Every row comes from one small tree of marks. The marks that hang from a mark follow it in brackets, in alphabetical order. Every link used is in the known rows. Which tree was each row made from?
Known rows:
lapi[tanel[fugik[punud[ledu pusut[fuzata[tolu]]]]]]: [-13  10  -2   1 -15  20  10 -22 -11  24   0  15 -15   5 -10   1 -10]
pusut[fuzata punud[fugik[tanel[lapi]]]]: [ -9  15  -3   7   5  -9 -13   8   3 -18  -5   1  35 -14 -30  -9   3]
tanel[fugik[punud[ledu[fuzata[tolu]] pusut]] lapi]: [ 15 -15   3  13 -26  -4 -13   6   6  23 -14  20 -14  -1  -8  -2 -18]
pusut[fuzata[tolu]]: [ -3  -6 -28   2   1 -26  26 -12   4 -13 -18 -29  12  20  -4  15 -29]
pusut[fuzata[tolu] punud[fugik[tanel[lapi]] ledu]]: [  6   9  -2  -4   6  -9  -7   6  -6 -12   0   6  12  -2 -17  -2 -13]
fugik[punud[pusut] tanel[lapi]]: [  5  17  15  23  -8   0 -14   2  -6   4  31  17  31  -8  -9  -5  -5]
pusut[fuzata[tolu] punud[fugik ledu]]: [-13   0 -13  -7  19  -3  25   0  -4 -10 -26 -21  -3  21  -6  15  -2]
punud[fugik[tanel] ledu[fuzata[tolu]] pusut]: [ 20  13  11  -2  14  11 -10   9  -5  11  -9  -5  -9   3  25  19 -11]
lapi[tanel[fugik]]: [-20  -9 -24 -14  -5  -8   7  -3  24 -20 -14  -6  17   6   0   9  12]
fugik[punud]: [-18 -16  -4   5   6 -15  18  -7  11  -9   0 -24  12  10   0   6   8]
tanel[fugik[punud[pusut]] lapi]: [ -8  -1   0  26 -21  -2 -11   9  11  14   1  17  32   8 -20  -2  -4]
lapi[tanel]: [-15  -5 -19 -20   5 -11  12  -8  12 -32  -3 -21   6   8  12  10   8]
fugik[punud[ledu[fuzata] pusut] tanel[lapi]]: [ 17   2  18   7 -13   4 -19   3 -12   8  25  20 -16 -23   2 -23   6]
punud[fugik[tanel[lapi]] ledu[fuzata[tolu]]]: [ 30  -5   2 -15  -1 -21 -24  12  15 -16 -10   0  -5  -5  12   5 -14]
punud[fugik[tanel[lapi]] ledu[fuzata] pusut]: [ 24  11  13  -4  -6   8 -28  23  -2  -1   4  12   0 -10  14  -9   5]
fuzata[tolu]: [ -2 -13 -23  -1  12 -28  20  -3  11 -23 -17 -28  17  26  11  30 -20]
punud[ledu[fuzata]]: [  7 -27 -17 -21   5 -19  16   2   8 -21 -14 -24 -26   3  20  -7  15]
lapi[tanel[fugik[punud[ledu]]]]: [-21 -17  -5 -20  -3   6  11 -11  14  -7   4   3 -12   2   1  -7  26]
pusut[punud]: [-28 -14 -19   3  23 -15  23   3   3 -28 -13 -22  16  12  -6  11  14]

Which tree is each row?
[ -1   9   1  -7   6   0  -9  12  -4 -20   5   8  12  -8 -20 -19  13] | pusut[fuzata punud[fugik[tanel[lapi]] ledu]]
[ 11  14  13  -4  12  19 -11  14  -5   6  -1  -4  -8  -3  23   4  12] | punud[fugik[tanel] ledu[fuzata] pusut]
[  2  -1   8   7  -5 -18 -10   1   9 -16  26   7  27 -12 -14 -10  -2] | fugik[punud tanel[lapi]]
[ -4 -28  -3 -10   2 -13  13  -6   4  -3  -8 -22 -30  -5   9 -10  19] | fugik[punud[ledu[fuzata]]]
[-19  12  -3  -2 -19  26  10 -16  -9  20   8  15 -14  -2 -11 -17  12] | lapi[tanel[fugik[punud[ledu pusut[fuzata]]]]]
[  5  29   6   0  10  24   2   5 -15   6  15  -1   6   8  11  -6   5] | punud[fugik[tanel] ledu pusut[fuzata]]
[ -7  -5   4  -2 -12  15  -4 -11  -1  28 -18  10 -28  -8   1   9  -3] | lapi[tanel[fugik[punud[ledu[fuzata[tolu]] pusut]]]]
[ -6   0  -2  16 -11  13  17 -12  -9  33  -3   6  -6  16 -14   1 -18] | tanel[fugik[punud[ledu pusut[fuzata[tolu]]]]]
[-13  -5   3  -7 -14  22  -6  -8   1  22  -7  14 -28 -13   1 -10  22] | lapi[tanel[fugik[punud[ledu[fuzata] pusut]]]]
[ -6 -11   9  -7  11   0  12  -8  -3  -9  33  -3  -5  -3   8 -10  18] | fugik[punud[ledu] tanel]
[-14   0  -2  14 -11  17  17  -8  -8  27   6   6  -5   8 -13 -15  10] | tanel[fugik[punud[ledu pusut[fuzata]]]]
[  2   0   3 -20  21   4   2  11   9 -18  12 -11   9  10  21   5  20] | punud[fugik[tanel] ledu]
[ 12  -6   4  -6   9 -14 -20  16   6 -13 -15   6  -3 -12  -4   6  -5] | pusut[punud[fugik[tanel[lapi]] ledu[fuzata[tolu]]]]
[ 23   3  17  11 -12  -2 -19  -2 -14  13  16  20 -16 -15   1  -7 -21] | fugik[punud[ledu[fuzata[tolu]] pusut] tanel[lapi]]
[ -5  23  10  28   1   7   6 -21 -22  23  15   0  19  -3 -13   8 -28] | fugik[punud[pusut[fuzata[tolu]]] tanel]
[ 33  14  12  -1  -3  -1 -24  18  -2   3  -5  12  -1  -2  15   9 -19] | punud[fugik[tanel[lapi]] ledu[fuzata[tolu]] pusut]
[ 10   1  18   9   5   9  -2  -9 -17  21  11   4 -23 -11  11   5 -13] | fugik[punud[ledu[fuzata[tolu]] pusut] tanel]
